Every row comes from one small tree of marks. The marks that hang from a mark follow it in brackets, in alphabetical order. Every link used is in the known rows. Which tree was each row made from?
Known rows
fuva{sagok{tikobon} zikuz{navoku}}: [ -4.8   6.9   7.2  -5.7  23.7   8.4  17.1 -16.1  -5.1  40.6 -21.1  10.0
   5.1   5.8 -27.6 -20.0  20.9 -36.2  28.2  15.6  -2.8   8.0   8.0   2.2
  10.8]
fuva{navoku{mipib{kivek zikuz}} sagok{tikobon}}: [-23.9  -5.0  14.0 -32.4 -19.4  -7.5  11.2  -3.8  -3.7  12.9 -18.0  13.1
  27.8 -16.1   2.9 -20.6   5.4 -10.3  10.1   9.1  36.3  -4.8 -32.6   9.2
   2.1]
mipib{kivek navoku zikuz{fuva{sagok tikobon}}}: [ 12.0 -23.4  21.9 -46.7  -7.3 -19.2  39.8 -19.3 -14.7   7.5 -30.1  43.6
  10.2 -34.3  56.1 -14.6  18.8  -6.4  -2.4  -0.7  36.7   2.9  -7.0  20.5
  24.8]
fuva{tikobon zikuz{mipib}}: [  5.0   7.9   9.8   3.0   4.0 -32.3  -1.9   9.9  -9.8  16.1  11.9  23.1
   8.0  17.6  -4.0 -12.1  -5.6  -4.6  12.9   9.3  18.0 -20.5   8.1 -22.4
  18.2]
sagok{tikobon{kivek}}: [  5.2   6.9   6.8  11.7  -4.4  41.8   0.1  20.0  11.0 -26.6  31.4 -15.5
  11.6   8.2 -19.8  12.7 -13.2 -38.3  11.5 -31.5 -53.0  24.6  -2.6  10.9
 -37.1]
fuva{mipib{kivek} navoku sagok zikuz}: [-25.8 -15.4   0.1  -7.1 -19.6 -38.2 -14.4 -13.9 -14.3  21.1 -10.3   0.9
  28.2  -4.8  -1.3 -32.9  14.6  39.4  -3.3  19.4  52.1 -22.9  -9.0 -29.5
  17.1]
sagok{fuva{mipib{kivek} navoku} tikobon}: [-23.5 -21.5  22.6   6.2  -1.0  -6.6 -22.3  16.5 -15.1 -22.9   0.1 -25.8
  13.2   3.7   9.3  -5.1  -1.5  21.4  15.6  -1.1 -19.8   1.2 -33.9   1.8
  11.0]
mipib{fuva{navoku zikuz}}: [ 10.9  31.8  -5.3  -8.2 -19.5 -19.7   7.5  -2.0   2.4  41.1 -16.5  29.1
  -9.8  -3.2   0.6 -14.9   2.3  10.2  -2.3  24.5  31.4 -33.8  13.2  -6.5
  36.7]
mipib{navoku zikuz}: [ 39.4  17.4   5.9 -20.7 -19.7  -5.2  13.6 -11.8   8.9 -15.2 -15.5  49.7
  -0.1 -18.7  -1.3  -5.4  -6.5 -26.1 -25.6 -20.4   8.1 -11.5  21.7  20.5
  34.4]
mipib{fuva kivek zikuz}: [ 38.7  28.0   1.5 -50.1 -38.1 -16.7  24.1  -0.6   1.4  -7.8  -4.7  40.1
  15.1 -17.7  69.1  -1.1  -3.3   3.7 -23.0   5.3  16.8 -26.7  -1.6  19.9
   8.7]
sagok{fuva{zikuz} tikobon{vive{kivek}}}: [ -6.3   5.5 -12.0  31.9  10.3  15.1 -13.3  -7.1  -8.1   1.1  15.1 -56.9
 -24.6  24.1   0.0  24.1 -10.6  -6.2   3.6   7.8 -61.3  26.7 -16.3  12.2
 -36.7]
navoku{mipib{fuva{sagok tikobon{vive}}}}: [-18.1  12.6 -22.2 -12.4   0.6   7.4  13.4  13.7   1.7  -4.9   0.8  10.0
  14.2   2.9  20.3  -3.1  -5.2 -11.1  18.0   7.3  30.9  -4.0  -7.0  13.0
  -6.7]
sagok{fuva{navoku{mipib{kivek}} zikuz} tikobon{vive}}: [-30.7   9.3   9.0   3.0   4.5  -1.2 -10.5   2.2 -11.6  12.9   0.2 -35.6
  -6.0  12.3 -11.3   2.0  -9.3  23.4   7.9  25.9  -0.9   9.9 -29.4   6.8
  -2.1]
sagok{tikobon}: [  5.1  19.4   6.8   4.6  -3.3  30.3   4.3  15.4   7.8 -14.6  17.1  -0.9
  11.3   7.0 -14.5  11.5 -11.7 -43.5  26.6 -17.6 -47.1   6.5   1.0   9.4
 -11.5]
vive{kivek}: [ 20.7  10.1 -13.7  27.9 -37.7   4.8  -4.5  14.1  16.1 -49.9  20.4 -14.1
 -15.4   4.1   7.9  16.6 -13.5 -26.7 -17.4 -27.4 -60.0  -8.7   2.9  -7.2
 -29.3]
fuva{navoku sagok zikuz}: [-11.9   6.0 -11.8  10.0  -5.9  -7.7   6.1 -22.4  -1.7  43.2 -18.1   7.1
  -3.7  -3.5 -24.6 -24.2  12.5  -4.3   4.0  18.3  27.5 -14.9   6.8 -11.7
  25.1]
tikobon{fuva{navoku zikuz} kivek vive}: [ -3.6   4.2 -28.2  47.5  10.3  23.2 -11.8 -13.5  18.0  25.5  14.7 -42.5
 -38.4   9.0 -47.3  21.3 -17.3  41.9 -33.4  -0.5   2.0  22.4  20.4  -7.6
 -13.7]
fuva{navoku{mipib}}: [ -4.7  15.8   1.0  11.2 -24.5  -4.7  -7.9  22.6  17.1 -24.7  -3.8  16.8
  -0.8  -2.4 -33.6 -11.2 -13.4 -12.0  -7.2  -0.1   7.5 -27.1   1.0 -11.1
  26.1]
mipib{fuva{navoku sagok{tikobon{vive}} zikuz} kivek}: [-24.0  16.2   1.9 -35.5 -15.4   0.1  20.4 -20.0 -15.3  56.8  -5.0 -11.0
  12.7  -9.2  24.4  -7.3  17.7  28.4  28.3  18.2  32.9   0.1 -14.2   6.8
 -14.1]
mipib{kivek}: [ 19.2  19.3   4.0 -10.3 -36.1  10.5  11.1  14.1   8.5 -47.1  21.3   6.1
  11.2  -4.9  27.5   9.6 -10.4  -8.9  -8.2 -22.7 -33.5 -11.1   1.7   0.6
 -10.6]
fuva{navoku tikobon}: [ -4.0  11.5   6.3   9.1 -14.2   5.3  17.2  16.1   5.1  -1.9  11.2  -5.1
   0.5  -2.8 -22.1 -10.4  -2.7   1.2  27.5 -14.3   0.0  -6.8   7.2  -2.5
  19.1]
tikobon{fuva{mipib{zikuz{navoku}} sagok} kivek vive}: [  2.4 -31.4 -30.0  23.9  38.1  16.7 -18.6 -21.2  11.7  -5.4  -2.7 -26.0
  -7.2   3.7 -26.3   8.2   1.7  27.3 -36.2  -6.3  14.2  29.3  16.1   3.5
 -15.4]
navoku{mipib{kivek zikuz{fuva}}}: [ 18.1   1.8  10.9 -30.0 -22.1 -26.3   5.9  13.5   6.4 -28.1 -16.1  42.1
  14.4 -13.3  38.0  -5.4  -9.9 -15.6 -31.0  25.3  17.6 -28.4 -11.0   0.4
  16.2]

Which tree is each row?
[-14.0 -18.4  13.3  -8.3   2.5  -5.4  -8.8   6.3  -9.9  16.8  -4.4  17.6
   3.3  -4.0   5.9 -11.0  15.5 -11.2  19.7  -8.8  15.5 -12.4 -16.8 -10.5
  -2.4]
zikuz{mipib{fuva{navoku sagok{tikobon{kivek}}}}}
[ -0.5  13.5  -2.4  11.8   2.3  57.9  -2.7  11.0  10.9 -24.2  47.1 -42.4
   9.4  12.7 -31.4  25.7 -13.9 -21.7  17.3 -35.4 -57.3  38.6   4.1  14.6
 -58.0]
sagok{tikobon{kivek vive}}
[-10.8   0.5   4.1   7.0  25.2   3.9 -15.8  -0.6   0.7  16.8   7.1 -26.5
   2.4  13.2 -25.3  14.6  -6.6  34.0   7.0   8.6  -4.9  17.7   7.8  -7.7
  -9.8]
sagok{tikobon{fuva{mipib{kivek} zikuz{navoku}} vive}}
[-14.2 -22.5 -16.8  16.9  12.5  16.4  14.9  -3.8  -3.5  -5.1   5.6 -32.0
 -12.1  -2.7  19.0  12.8  12.5 -17.2  24.2  -0.1 -28.5  17.3  -3.6  -2.8
 -32.0]
zikuz{fuva{sagok tikobon{vive{kivek}}}}
[ -5.7 -15.4  14.3  15.9  30.5   7.0 -25.0  -6.4 -16.5   3.2  11.7 -20.8
 -15.4  17.8 -17.6  12.3  -5.1   1.5  -4.3  -9.8 -23.8  30.7 -11.2   7.7
 -15.3]
sagok{fuva{zikuz{mipib{navoku}}} tikobon{kivek vive}}
[ -4.0 -14.1  -0.7 -11.7  -7.8 -22.3   2.9  -2.4 -13.0  -6.7   0.6  17.7
  -8.9  -7.5  33.9   3.6  11.8   1.8  10.8 -29.2  15.8  -6.0  -3.8  -4.1
 -12.1]
zikuz{mipib{fuva{sagok tikobon{vive{kivek}}} navoku}}
[-14.2 -37.2  24.3 -26.1  12.2 -17.9  11.6  -6.7 -22.5  -6.1  -5.1  18.7
   3.1 -18.8  36.9   1.0  23.4   6.7  23.0 -13.6  18.6   0.3  -7.5 -12.6
   2.4]
zikuz{fuva{sagok tikobon{vive}} mipib{kivek navoku}}
[ -5.5  -4.7  14.3   7.9  17.7 -12.1 -11.6   5.8  -0.7  15.2  -9.3  -0.2
   2.1  10.6 -11.1   2.6  -7.2  18.0  -0.4  14.3   1.2   4.3   0.2 -10.6
  10.0]
sagok{tikobon{fuva{mipib{kivek} zikuz{navoku}}}}
[-17.2  -8.2 -17.1  38.4  27.7  26.0 -32.4   0.7   5.8  12.0  27.5 -45.6
   0.5  23.6 -37.5  25.6 -22.6  22.3  -8.7  -1.8 -12.5  34.8   4.9  -5.4
 -37.6]
sagok{tikobon{fuva{mipib zikuz} kivek vive}}
[ -0.2 -33.4   8.1   2.3  34.4 -12.9  -7.5   1.4  -2.7 -10.3 -34.5  24.4
   6.0  -7.8  -9.5 -23.2  31.2 -20.0   9.0  21.6   0.7 -15.7  14.0 -20.9
  36.9]
zikuz{fuva{mipib sagok} navoku}
[  4.2 -13.6   8.2   1.9  -6.9 -36.6 -21.6  -1.8 -16.0 -24.4 -15.2  13.4
   4.5   1.8  29.3 -10.0  -5.6  26.6 -32.1   6.1  10.0 -11.2  -9.3  -2.5
  34.9]
sagok{fuva{mipib{kivek navoku} zikuz}}
[ 10.2   1.1 -34.6  48.1  12.5  49.8  -9.2   1.2  26.0 -28.1  31.4 -41.0
 -30.1   9.8 -22.4  42.9 -26.2   9.9 -31.0 -28.8 -40.4  32.6  19.1   7.3
 -38.0]
tikobon{fuva kivek vive}
[  8.8   2.6   0.2  -6.3   1.2  -1.3  -4.5  20.7  -2.9 -14.7  30.9   4.4
   4.9   8.9  16.0   8.6  -3.4   8.0  10.3 -19.3   3.0  -5.4   4.6  -6.1
 -19.9]
zikuz{mipib{fuva{tikobon{kivek vive}}}}
[ -3.7   7.7  -7.1  20.8  25.4  43.3  -6.1   3.3  -2.8 -21.4  16.8 -40.9
 -10.2  16.4  -5.5  26.5 -10.5 -21.2  22.4  -8.4 -65.6  28.2 -10.2  27.5
 -17.3]
sagok{fuva tikobon{vive}}
[ -9.3  -4.4   1.3 -26.2 -29.3 -19.1  10.1  -7.9   2.9  -4.1 -21.0  23.3
  17.9 -19.6  10.6 -24.5   4.8   0.4 -16.0   9.6  47.0 -21.6 -19.7   2.3
  16.4]
fuva{navoku{mipib{kivek zikuz}} sagok}
[ 28.0  25.9  10.4 -49.2 -44.5 -25.7  23.3  -4.0   1.4  12.0 -13.7  34.2
   7.5 -24.8  47.9 -12.1   5.1  23.5 -17.4   8.2  37.4 -33.6  -2.9  12.3
  25.3]
mipib{fuva{navoku} kivek zikuz}
[ 23.8 -16.4   5.0 -22.8   8.1  -9.8  18.9 -26.9  -2.4  12.7 -44.0  55.9
  -5.5 -27.8  18.0 -12.2  16.5 -35.9 -16.7   6.7  21.2  -7.6  11.9  15.2
  42.6]
mipib{navoku zikuz{fuva{sagok}}}
[ 30.1  35.8   1.2 -15.6  -1.3 -16.8  15.6   0.2   4.3  24.3 -21.0  41.6
  -9.5   1.1   5.6 -15.3   9.5  -7.9  -4.8  23.5  12.1 -29.8  26.0  -1.0
  35.8]
mipib{fuva{zikuz{navoku}}}
[-26.9 -12.6 -10.0  39.3  23.7  17.5 -33.3  -1.7   5.8  29.2  19.3 -50.1
  -5.0  17.7 -55.7  14.6 -15.3  40.7  -3.5   1.9   3.6  30.1   2.4 -12.1
 -23.5]
sagok{tikobon{fuva{mipib navoku zikuz} kivek vive}}
[ -7.8  -4.8 -50.0  50.2   8.1  11.8  -7.8 -29.2  10.7  16.6   1.6 -43.8
 -42.0  11.4  -2.7  31.7 -10.4  13.2 -26.5   6.2 -18.5  18.9   6.3  -5.2
 -37.3]
tikobon{fuva{sagok zikuz} vive{kivek}}
[ 30.8   3.8   7.2 -13.0   2.6 -23.2 -13.4   4.8   5.9 -22.2 -10.5  29.9
  22.9  -0.1 -19.9 -21.5   4.5  -3.3 -18.2   5.0  11.4 -24.4  22.5  -6.5
  35.5]
fuva{mipib{zikuz{navoku}}}
[-17.8 -22.6   0.5   5.9  22.6  -2.1  14.3   9.1   1.7 -11.3 -17.2 -10.6
 -15.3  -2.5  -5.0  -6.3  20.8 -18.8  18.5  15.8  -5.9   7.8  -2.3  -8.3
 -10.8]
zikuz{fuva{sagok tikobon{vive{kivek}}} navoku{mipib}}
[ 15.8   3.1  18.0 -15.5  16.0  -6.7   4.5  21.1  -1.4 -10.9  13.9  14.4
  -4.6   5.5  -3.6  -5.0  13.9   8.5  14.1 -16.7   3.4  -6.3  18.2  -8.1
  -0.1]
zikuz{mipib{fuva{tikobon{kivek vive}}} navoku}
